Each row was made from one walk, in order. Every step used is in the known rows, and no mark comes twice. Write each row's walk.
In the rows, zero is written as 128.
Known rows
nesu, sukup: [148 111 150 116 132 126 107 163 127 136 116 134 128 117  68 138 137 135
 133 153 115 132 142]
kadus, kagip, natan: [103 135 158 117 131 134 101  38  88 148 144 141 177 119 153 127 141 147
 128 138 141 135 164]
nesu, vivas: [152 116 149 114 138 121 174 170 114 121 126 139 138 123  81 122 128 149
 134 127 114 136 142]
sukup, nesu, vivas, beruven, kagip, natan: [145 113 175  94 152 125 137 162  82 112 138 113 157  95 113 115 144 179
 120 135 118 134 178]
kagip, natan, sukup, beruven, vivas: [232 121 102 128 148 126 112 111 106 136 131 150 102  88 134 123 148 151
 136 149 131 131 181]
kagip, natan: [108 134 154 127 128 125 108  78  96 148 138 138 150 117 144 119 148 145
 132 134 135 130 151]
kadus, vivas, beruven, kagip, viriz: [149 126 169  88 144 133  94 123 113  87 129 116 160 122 150 119 135  97
 121 118 125 126 133]
nesu, sukup, beruven, vivas: [245 105  99 121 149 122 121 183 124 123 120 153 118 108  85 140 132 165
 138 156 118 142 163]
vivas, beruven, kagip, natan, sukup, nesu: [164 113 148 101 149 124 116 146 109 132 138  99  93  69 131 124 154 135
 108 149 124 122 176]
vivas, kadus: [133 122  91 107 130 132 115 135 121 114 120 120 137 131 121 122 118 152
 124 128 123 126 151]
sukup, nesu, vivas, beruven: [163  99 174  93 152 120 166 252 118 118 126 132 125 114  75 114 140 142
 122 123 106 127 163]
vivas, beruven, kagip, viriz: [145 121 157  92 143 132 104 116 115  80 127 117 153 122 146 115 139 103
 125 116 127 114 115]
fosul, viriz: [141 127  82 138 141 132 180 151 150 152 125 116 134 138 140 123 136 164
 134 119 130 128 110]
nesu, sukup, beruven: [194 105 118 109 135 125 131 158 147 163 121 137 110 105  53 139 144 150
 147 154 110 146 149]
sukup, beruven, kagip, natan: [150 127 127 111 140 131 121  81 101 136 140 115 151  96 131 123 140 179
 135 142 127 143 161]
sukup, nesu: [160 110 122 119 135 117 152 173 145 126 136 119 107 107 127 143 124 138
 113 140 125 142 128]
kadus, kagip, natan, vivas: [123 142 138 107 140 125 107  57  76 164 145 151 161 110 180 118 129 139
 137 143 136 140 178]
nesu, vivas, kadus, kagip: [135 117 115  91 140 137 139 109  99 116 129 133 175 130 106 131 114 161
 123 132 124 136 170]
kadus, vivas, beruven, kagip: [138 127 158  93 149 141 104 189 105 100 129  98 150 113 124 122 122 140
 116 126 115 133 172]
nesu, sukup, beruven, vivas, kadus, kagip: [198 107  89  95 147 138 102 118 106 115 124 144 164 120  98 140 119 173
 127 153 124 142 185]
vivas, beruven, kagip: [136 121 142 100 147 139 115 173 108  91 126  97 141 116 119 118 128 147
 119 124 118 118 152]

Which walk is each row?
[132 131  96  95 139 122 101 107  84 143 130 139 148 114 156 109 122 160
 135 137 127 133 184] -> kagip, natan, vivas, kadus
[160 119 138 105 141 130 110 105  99 141 133 119 151  91 103 130 146 183
 137 155 121 145 169] -> nesu, sukup, beruven, kagip, natan
[162 105 186  90 154 121 146 205 101 137 131 130 112  93  81 106 159 136
 123 131 110 119 185] -> kagip, natan, sukup, nesu, vivas, beruven
[196 118  75  99 147 142 102  77 104 119 128 136 141 108 134 131 123 153
 124 145 131 128 190] -> natan, sukup, beruven, vivas, kadus, kagip
[172 108 158 100 147 118 167 126 102 143 139 131 124  82  99 131 145 150
 119 148 119 141 175] -> kadus, kagip, natan, sukup, nesu, vivas
[131 128 183 100 142 134 101 203 114 133 127 127 138 129 115 113 135 109
 124 120 115 130 179] -> kadus, vivas, beruven
[144 110 177  99 148 128 152 222 107 117 122 137 137 127  76 105 143 135
 133 115 108 119 164] -> nesu, vivas, beruven
[157 132 119 110 143 136  78  31  76 137 134 135 130  91 154 116 149 135
 121 149 140 114 199] -> beruven, vivas, kadus, kagip, natan, sukup
[139 129  90  89 144 127 100 106  79 128 130 123 155 107 156 111 117 173
 130 140 125 134 187] -> beruven, kagip, natan, vivas, kadus
[174 123 100  99 140 136 111  44 113 178 135 129 112  85 118 121 154 144
 139 149 128 132 190] -> vivas, kadus, kagip, natan, sukup, beruven
[137 136 168 101 145 137  79  94  82 141 134 105 117  78 141 109 157 118
 121 141 125 117 203] -> kadus, vivas, beruven, kagip, natan, sukup
[128 130 167  98 148 124 101 160  85 151 134 147 137 115 143  96 147 128
 137 126 123 117 183] -> kagip, natan, vivas, beruven
[140 126 151  99 148 126 114 194 104 139 127 140 122 122 133 101 136 116
 134 122 119 116 169] -> natan, vivas, beruven
[167 118 161  96 149 126 108 151 108 140 140 101 100  68 136 127 148 130
 105 152 121 134 192] -> kadus, vivas, beruven, kagip, natan, sukup, nesu
[173 126 124  94 150 120 110 107  85 160 136 135 141  86 131 122 133 167
 146 158 119 148 185] -> nesu, sukup, beruven, kagip, natan, vivas
[159 109 110  84 145 134 141 109 105 120 130 122 142 103 107 134 123 150
 113 144 122 135 182] -> natan, sukup, nesu, vivas, kadus, kagip
[157 106 188  84 156 127 146 178  92 136 135 132 128  93  88 111 157 137
 120 133 113 122 194] -> kadus, kagip, natan, sukup, nesu, vivas, beruven
[132 140 136 114 139 116 111  94  85 161 140 148 140 107 172 110 133 140
 141 139 131 136 169] -> kagip, natan, vivas
[124 131 171  93 150 130  96 132  76 151 138 149 154 117 149 101 145 127
 135 128 126 120 190] -> kadus, kagip, natan, vivas, beruven
